Each row was made from one path, in order. Every step used is in the known rows, and no mark comes twice. Write each row's path.
Known rows:
fafu, nipin, borus, vuta, kevap, vodiso: [-33.2  -8.6  35.9   3.1  -6.3   2.4 -44.5  47.8  18.8  22.1  37.1  12.6
  -8.3   0.6  -9.5   1.9  37.2 -11.5   0.5   7.9 -35.2]
vuta, kevap, vodiso, borus, nipin, fafu: [-37.3 -12.9  25.1  -8.9 -21.4  22.5 -55.4  31.1 -26.4   2.7  29.3   3.6
  -9.6  29.6  13.9  26.6  58.5  -5.1 -39.1  22.0 -42.2]
vuta, fafu, nipin, kevap: [-17.4   9.3   6.0  -2.0 -32.6   0.2 -39.1  46.1 -26.9   5.6  26.9  15.4
  11.7  17.1   1.9  18.2  10.0   7.5  -0.7  10.0 -42.7]
fafu, vuta, kevap: [-17.4   3.8  15.3 -13.1 -35.7  15.5 -44.6  40.8   2.0  20.0  20.8  -4.6
 -25.9   4.5  -2.1   5.8  14.8  17.4  13.2  -8.4  -6.2]
vodiso, borus, nipin, fafu, vuta, kevap: [-29.4   6.1   4.1 -19.2 -53.6  23.1 -49.7  44.2 -30.2   9.0  15.8  -2.0
 -12.7  10.3  13.2  10.9  50.8   3.4 -20.6  19.0 -36.0]
vodiso, kevap, nipin, borus: [-12.4  -5.6  47.6 -16.8 -23.5  -9.0 -37.8  25.9  10.7  14.3  51.1   2.7
 -19.5  -7.2 -14.1 -28.2  11.7  18.0 -17.3   2.9  -4.8]
vodiso, borus: [-24.8  -0.3  44.8 -15.3 -17.4   1.6 -38.0   6.7  -7.3   5.8  19.8 -11.7
  -7.0   9.4  10.6  -2.5  22.7 -13.0 -23.2  -5.8  -2.1]
kevap, nipin, fafu: [-17.1   2.5  40.8 -22.7 -28.0   1.8 -31.8  27.3 -16.5  10.7  36.1  16.1
  -7.2   4.5  -0.7 -12.3  18.1  21.4 -25.3  -9.2 -22.6]
vodiso, kevap: [-14.7  -5.5  46.7 -26.5 -16.8   2.0 -36.4  20.8   4.1  17.4  24.8 -18.4
 -24.6  -0.7  -0.5  -8.2  11.2   7.3 -14.0  -2.9  -7.6]
kevap, nipin: [-14.7  -0.8  35.5 -10.5 -26.4   1.3 -31.5  14.6   2.6  12.2  32.7   3.4
  -6.4   0.9  -1.1 -13.1   9.8  19.5  -8.5 -15.3  -6.1]
fafu, nipin: [-27.3  -0.8  35.8 -24.1 -19.7  -1.2 -25.1  34.8  -0.3  17.3  17.8   4.3
   5.1  -6.6 -10.6  -3.1  11.8  -4.1 -11.3  -6.4 -20.8]
nipin, borus, vuta, kevap, vodiso: [-27.3 -10.9  47.2  11.1  -0.2   8.0 -51.7  32.4  14.9  17.6  42.2  10.4
 -20.4  16.6  -0.5   4.6  34.0   1.1  -5.4   0.3 -18.5]
vodiso, borus, nipin: [-28.5  -1.1  29.8  -9.6 -31.5  12.2 -36.7  10.8 -16.6   6.5  15.4  -5.9
   9.2  13.7  11.5   5.9  33.7  -9.2 -34.5   7.7 -18.2]
vodiso, borus, vuta, kevap, nipin: [-16.1   4.2  19.2   5.3 -43.7  22.7 -49.1   3.2  17.0   6.9  18.6 -26.9
 -12.1 -10.9  33.5 -31.0  36.6  -3.8  10.4  -0.7 -24.0]
vuta, fafu, nipin: [-22.8   8.8  22.1 -18.4 -14.5   2.8 -40.0  41.0 -11.0  14.0  22.6   7.8
  10.1   9.0  -5.9  10.5   4.9  -2.4  -0.7   3.0 -21.6]
kevap, vuta, fafu: [-25.3   4.8  31.4 -23.4  -7.3  -3.4 -52.6  33.2  -5.5   6.8  51.7  13.8
 -15.2  23.7  -6.6  21.0   6.9   6.6  -7.7  -1.4  -8.8]
vuta, fafu, nipin, borus: [-24.4   6.4  34.1 -13.0  -8.5  -8.1 -39.6  49.6 -15.4  15.3  39.1  26.7
  12.3  13.1 -18.5   6.6   3.5  -4.5 -12.4  10.0 -18.1]
kevap, vodiso, borus: [-30.9 -15.0  47.6 -13.4   1.0  -1.4 -51.8   9.4  -1.9   6.8  31.2  -1.8
 -16.1  29.2   2.5  19.3  37.8 -18.0 -27.4  -2.1  -1.4]
fafu, nipin, borus, vuta: [-27.5   6.0  46.4  -8.8 -16.9  -6.3 -23.8  39.8  10.3  22.7  26.7  14.5
   7.3 -12.2  -8.9 -18.9  20.9 -11.1 -11.4   1.1 -26.8]
fafu, vuta: [-18.5   2.5  28.3 -22.3 -27.7   1.2 -39.4  35.6  -3.3  20.9  22.8   6.9
 -16.5   9.1 -11.4   9.7  13.0  12.2  -2.8 -12.9   4.4]
nipin, fafu, vuta, kevap, vodiso: [-26.3  -6.6  23.9 -22.2 -17.2  10.0 -59.7  54.6 -12.3  17.3  36.0  16.4
 -36.0  24.9  -9.5  27.7  38.7  15.7  -9.2   0.6 -21.4]
vuta, fafu, nipin, kevap, vodiso, borus: [-28.4  -3.7   6.6  -0.3 -18.1  -2.7 -61.1  36.1 -24.5  -1.6  31.8  12.7
   4.4  35.7   6.1  34.6  38.9 -16.6 -14.9  23.4 -39.5]
nipin, fafu, vuta: [-20.4   7.0  33.8 -34.8 -29.4   0.3 -38.8  47.3 -22.9  18.6  26.7  18.0
 -18.9  11.9 -10.1   9.8  23.2  15.0 -20.4  -6.5 -11.9]
borus, vuta: [-16.6   4.9  44.4  -7.2 -19.1   8.7 -31.4  15.6   8.1  19.8  17.3  -8.5
  -6.6   1.5   9.8  -8.3  20.9   1.9  -5.5 -13.8 -14.0]

Which path is each row?
[-30.0   2.5  21.5  -9.9  -2.9   3.7 -63.4  24.1   2.1  12.0  21.7  -3.0
   4.2  20.9  10.4  17.0  43.1 -35.6  -3.9  16.1 -29.8] : kevap, vodiso, borus, vuta, fafu, nipin
[-36.0  -7.1  20.3 -26.5 -27.6   7.7 -58.6  39.0 -30.2  12.2  29.7  18.8
 -11.9  34.8  -4.4  36.5  62.0  -5.0 -44.5  18.9 -24.2] : kevap, vodiso, borus, nipin, fafu, vuta
[-23.3   5.6  19.0 -27.5 -42.1  11.1 -37.1  52.4 -33.5  20.1  23.1  23.4
  -4.2  15.6  -9.2  19.6  34.1  19.4 -30.5   4.2 -27.7] : borus, nipin, fafu, vuta
[-22.2   3.2   6.3   9.2 -17.1   3.1 -53.3  43.9  -8.7  12.3  30.8  17.3
   4.8  29.3   4.7  31.3  35.0  -1.9   3.2  12.9 -52.0] : borus, vuta, fafu, nipin, kevap, vodiso
[-19.3   3.1  43.0   8.5 -20.1  10.5 -36.5  30.1  10.3  17.2  30.6  -0.5
 -12.0  -0.3   8.2 -15.4  20.5   5.5   0.5  -4.6 -19.4] : nipin, borus, vuta, kevap
[-18.2  -3.5  48.1  -5.4 -20.3  -8.9 -31.5  24.8   0.3  11.8  50.5  22.3
  -3.7   4.0 -13.7 -18.5   9.1  17.3 -20.9  -7.9  -2.6] : kevap, nipin, borus
[-28.8   1.3  21.4 -41.4 -11.5  -8.1 -53.5  50.4   9.7  13.3  45.7  -2.9
 -18.9  -1.6 -12.8   5.1  12.4  -3.1  -1.0  16.8 -28.5] : vodiso, kevap, vuta, fafu, nipin
[-14.5  11.5  41.9   3.6  -8.6   2.0 -45.8  29.4  -7.1  17.5  38.8  15.5
   0.4  20.8   1.5   0.1  11.6   0.3  -7.0   1.2 -10.5] : nipin, borus, vuta, fafu
[-11.7  14.0  30.1  -2.5 -14.3  12.5 -47.5  20.2  -5.4  17.2  20.5  -2.3
   0.6  17.8  14.0   4.7  13.0   1.8   3.3  -6.7 -16.1] : borus, vuta, fafu
[-11.8   4.6  20.3   6.3 -39.4  22.0 -40.4  17.0  19.6  15.9  25.3 -15.6
 -13.2 -12.1  19.0 -25.9  22.2  17.0  18.5 -11.7 -26.4] : borus, vuta, kevap, nipin
[-21.8 -13.9  33.3   4.5 -13.6  -4.2 -41.3  27.7 -12.4   6.6  38.6  17.2
 -15.5  35.4  -3.8  31.8  27.4  14.7 -21.0  -3.3 -23.0] : nipin, kevap, vodiso
[-21.7   5.3  43.6  -8.4 -22.3   8.2 -39.4   2.7   5.2  11.1  11.7 -21.0
  -5.4   2.1  24.0 -13.1  34.3 -19.6 -13.6  -6.1 -13.0] : vodiso, borus, vuta
[-17.1   0.6  18.1  -3.4 -40.7   3.5 -46.8  45.6   7.5  18.4  48.1  15.1
 -22.6  -3.2 -11.8 -14.5  16.5  28.2   9.4  -2.6  -4.7] : fafu, vuta, kevap, nipin, borus
[-24.2  15.3  18.5 -12.2 -22.6   8.5 -50.5  21.5  -4.0  10.8  11.1 -11.9
  13.3   2.4  18.6  -4.5  28.6 -32.1   2.1  12.8 -29.4] : vodiso, borus, vuta, fafu, nipin
[-13.5  -1.5  41.5 -34.6 -30.9   1.3 -38.6  29.5  -7.8  13.5  39.0  -2.1
 -22.9  -6.6   0.4 -22.6  20.5  23.1 -23.0   0.8 -26.2] : vodiso, kevap, nipin, fafu
[-18.0  15.2  20.2 -10.4 -18.4   7.9 -41.1  34.7  -0.1  20.2  15.5   0.5
  10.6   2.4   5.9   0.3  15.2  -9.4   9.5   3.2 -31.6] : borus, vuta, fafu, nipin
[-25.3  -6.8  29.9  11.9 -19.5   1.7 -51.0  10.2  -3.2   2.1  26.8  -3.8
 -10.7  29.3  22.1  17.1  53.5 -12.9 -18.3   5.8 -32.1] : nipin, kevap, vodiso, borus, vuta
[-30.0  -2.7  47.5 -17.4 -13.2 -12.2 -21.6  44.2  -3.4  17.2  36.1  22.5
   7.4  -3.9 -21.4  -8.7   9.7  -5.0 -21.8  -0.2 -16.9] : fafu, nipin, borus
[-24.4   2.3  18.9  -7.5 -38.0  -4.0 -22.6  42.6 -14.6   9.4  20.7  12.0
   7.7   0.7  -3.6   4.7  14.8   7.6 -11.4   0.5 -40.1] : fafu, nipin, kevap
[-25.7 -15.1  37.5  -2.4  -2.5  12.0 -50.2  25.7   6.6  13.0  33.4   0.2
 -24.6  21.5  -1.0  19.5  25.3   9.3  -3.5  -5.4 -11.2] : vuta, kevap, vodiso
[-20.6  17.4   3.9   5.4 -39.8   6.8 -47.9  29.3 -16.8   2.3  12.5  -5.4
  14.3  10.9  25.4   3.5  35.4 -20.6   0.3  21.2 -50.6] : vodiso, borus, vuta, fafu, nipin, kevap
[-18.2   0.9  16.1  15.9 -16.9   4.8 -67.9  15.1 -15.5   0.2  30.6   0.5
  -7.6  45.9  25.6  31.6  46.6 -12.2  -8.0  16.1 -33.7] : nipin, kevap, vodiso, borus, vuta, fafu
[-31.5 -15.5  35.5  -4.7  -8.4  13.5 -58.6  13.3   2.2   2.5  28.8 -13.0
 -22.5  22.9  10.8  16.1  39.0 -13.2 -12.1   4.8 -10.2] : vuta, kevap, vodiso, borus
[-30.4 -12.4  22.8  -4.7 -18.2  -6.4 -36.7  42.9  -8.0   8.6  32.1  21.2
  -2.3  20.0 -10.2  27.2  30.3   2.8 -16.2   5.1 -39.8] : fafu, nipin, kevap, vodiso
[ -4.8   6.4  31.7  -3.4 -22.6   0.1 -55.0  26.6  11.3  18.6  48.6  -0.7
 -13.7   2.0   3.5 -23.9  14.6  12.1   1.1  10.6 -16.9] : vodiso, kevap, nipin, borus, vuta, fafu
[-32.3 -11.6   2.0  -4.8 -32.2  21.5 -65.0  34.1  -5.2  13.4  24.1  -4.9
 -18.1  27.1   2.0  32.3  54.8  -3.1 -10.3  18.0 -18.4] : fafu, vuta, kevap, vodiso, borus, nipin
[-32.1   4.7  20.7 -30.4 -11.0  -7.0 -46.5  47.9  -1.1  10.2  44.4  18.3
  -2.7   7.1 -13.8  14.7  10.2  -3.9  -2.6   6.2 -26.4] : kevap, vuta, fafu, nipin
[-25.8   4.2   0.5   1.1 -35.7   2.8 -48.4  44.3 -28.9  -1.1  50.5  25.6
   2.4  35.6   0.9  38.2  23.1  21.5 -17.3  17.9 -44.3] : borus, nipin, kevap, vuta, fafu
[-24.3   5.6   6.4 -16.6 -50.8  23.0 -42.0  58.3 -28.6  18.7  21.8  11.7
 -12.6  10.3   1.6  17.5  34.8  23.5 -14.6   9.2 -37.1] : borus, nipin, fafu, vuta, kevap
[-35.4   2.0  32.6 -24.9  -3.5 -17.7 -45.9  58.3  -3.0  10.1  61.6  35.1
  -0.4  11.4 -25.2  10.2   8.4  -6.8 -12.2  12.5 -22.2] : kevap, vuta, fafu, nipin, borus
[-22.1  -0.2  31.5 -34.6  -8.0  -4.9 -59.5  35.8   3.5   9.1  51.5  -4.7
 -31.8  13.2  -5.7  11.2  10.0   7.3  -4.9   9.6 -12.8] : vodiso, kevap, vuta, fafu
